Each row was made from one path, in order. Every step used is in the known rows, and no mark comes twice. Write each row's path.
Known rows:
mema, dulati, fipu, duzuk, letof, sevom: [ -3 -37  28 -25 -32   8   1  39   8 -35  29   1   5   8 -38 -23  -4]
sevom, mema, duzuk, letof, dulati, fipu: [  1  10 -16 -16 -43 -72 -44  -7  35  -3  -9   4 -13 -48  44  -9  -8]
fipu, duzuk, letof, dulati, mema: [ -1   9  40 -20  12  -1 -37 -35  14   5 -11 -11   6 -15  15  72   1]
duzuk, letof, sevom: [  2  -4  18  -1 -47  45  -4  11 -18   5  -3  -1   7  24 -34 -16   2]
fipu, duzuk, letof: [ -8 -34  34  -1  26  28 -10 -16 -30   1   2 -18   2  20  -8  47  -7]
dulati, fipu, duzuk, letof: [ -7 -41  37 -16  -2  -2 -16  12 -12 -10  20 -20   0   5  -8  25 -12]
sevom, fipu, duzuk: [-11 -33  -7  -3  61  20  43  15 -17  16  19  -2  13  41  -4 -44   1]
dulati, mema, duzuk: [  3  55 -15  41  42 -13   7 -59   0  32 -16  22 -27 -13  34  74  21]
dulati, mema, duzuk, letof: [  0  31  27  35  12  -4 -26 -52  -7  32 -29  10 -17  -3  24  88  13]
dulati, letof: [ 15  38  -4  24  17  36  23  -2  -9  -2  -4 -38 -14 -19  -1  14   9]
duzuk, letof: [  2  10  29   6   0  31 -16 -11 -24  12 -15   2   5   8 -14  47  -1]
sevom, fipu, duzuk, letof: [-12 -46  32  -3  27  26   7  13 -22  17   2 -11  18  43 -15 -19  -6]
dulati, letof, duzuk: [  3  68 -44   9   4  32  25 -22 -16  -3   9 -24   4 -26   3 -17  -5]
mema, duzuk: [ -3  34 -24  30  34   1  13 -48 -16  22  -9  13 -26  -5  28  28  13]
fipu, duzuk, letof, sevom, mema, dulati: [  5 -24 -25   1  18 -15  15  18  10 -33   0  18   6   8 -15  -2  -4]
mema, dulati, fipu, duzuk, letof: [ -5 -31  37 -18  14  -7 -13  17   2 -29  22   1   4  -5 -17  37  -8]
duzuk, letof, dulati: [ -1  17  25 -29 -22  21 -41 -21   3   1 -18  -5   9 -22   1  24  -4]

Which path is each row?
[  3 -41 -27  10 -10 -12  10  11  -8  -6  -2  -8   1  22   1 -18  -9]	fipu, duzuk, letof, sevom, mema
[  4  12 -68  37  -1 -33  26 -24   1  16 -12  17 -26  -1  33 -29   8]	letof, sevom, mema, duzuk
[ -5  15  22 -30 -46 -33 -45 -10  23  -1  -1  -2 -11 -44  26  -4  -2]	mema, duzuk, letof, dulati, fipu
[-10 -16  31 -38   0  15 -34 -24   0  -9  -3 -26   6 -11   8  20 -10]	fipu, duzuk, letof, dulati
[  0 -28  -9  -2  24  31  59  52   6 -17  24 -26   9  25 -27 -95   8]	mema, dulati, letof, sevom, fipu, duzuk
[  6  45  35 -13  -9   3 -42 -30  16  13 -23   8   6 -26  10  69   7]	duzuk, letof, dulati, mema
[ 15  24 -58   9  18 -22  31  22  18 -24  -3  43   6  -7 -15 -17   6]	letof, sevom, mema, dulati
[  5  78 -47   5  20  21  28 -15   0 -26  10  -4  11 -35 -11  -4  -1]	mema, dulati, letof, duzuk
[ -7 -16   2  13 -33  25  15  22  -9  38 -11   9   8  43 -13 -84  11]	mema, duzuk, letof, sevom, fipu
[  1   6 -23  38   9 -30 -16 -38  -8  21 -34   7 -16  -5  38  43   1]	sevom, mema, duzuk, letof
[   1   -3  -21    0  -16   36   45   47   -8   26   10   16   15   43
  -33 -107   10]	letof, sevom, fipu
[ -3   3  12  24 -27  14  10  14   4  46 -14  14   6  39  -8 -52  17]	dulati, mema, duzuk, letof, sevom, fipu
[  4 -32 -37 -15  15 -49  30  41  24 -41  37  13  -3  -7  -8 -40  -6]	letof, sevom, mema, dulati, fipu, duzuk
[  5 -51 -19  -4 -37 -39   3  36   7 -16  14  -7   0   8  -1 -36 -15]	dulati, fipu, duzuk, letof, sevom, mema
[  0  13  28 -44 -48 -19 -44  15  20 -11   7  -2   6 -39   2  -6  -8]	duzuk, letof, dulati, fipu
[  2 -35   6 -11  20 -47 -10  23  14 -33  12   6   3  -9   1  28 -13]	sevom, mema, dulati, fipu, duzuk, letof
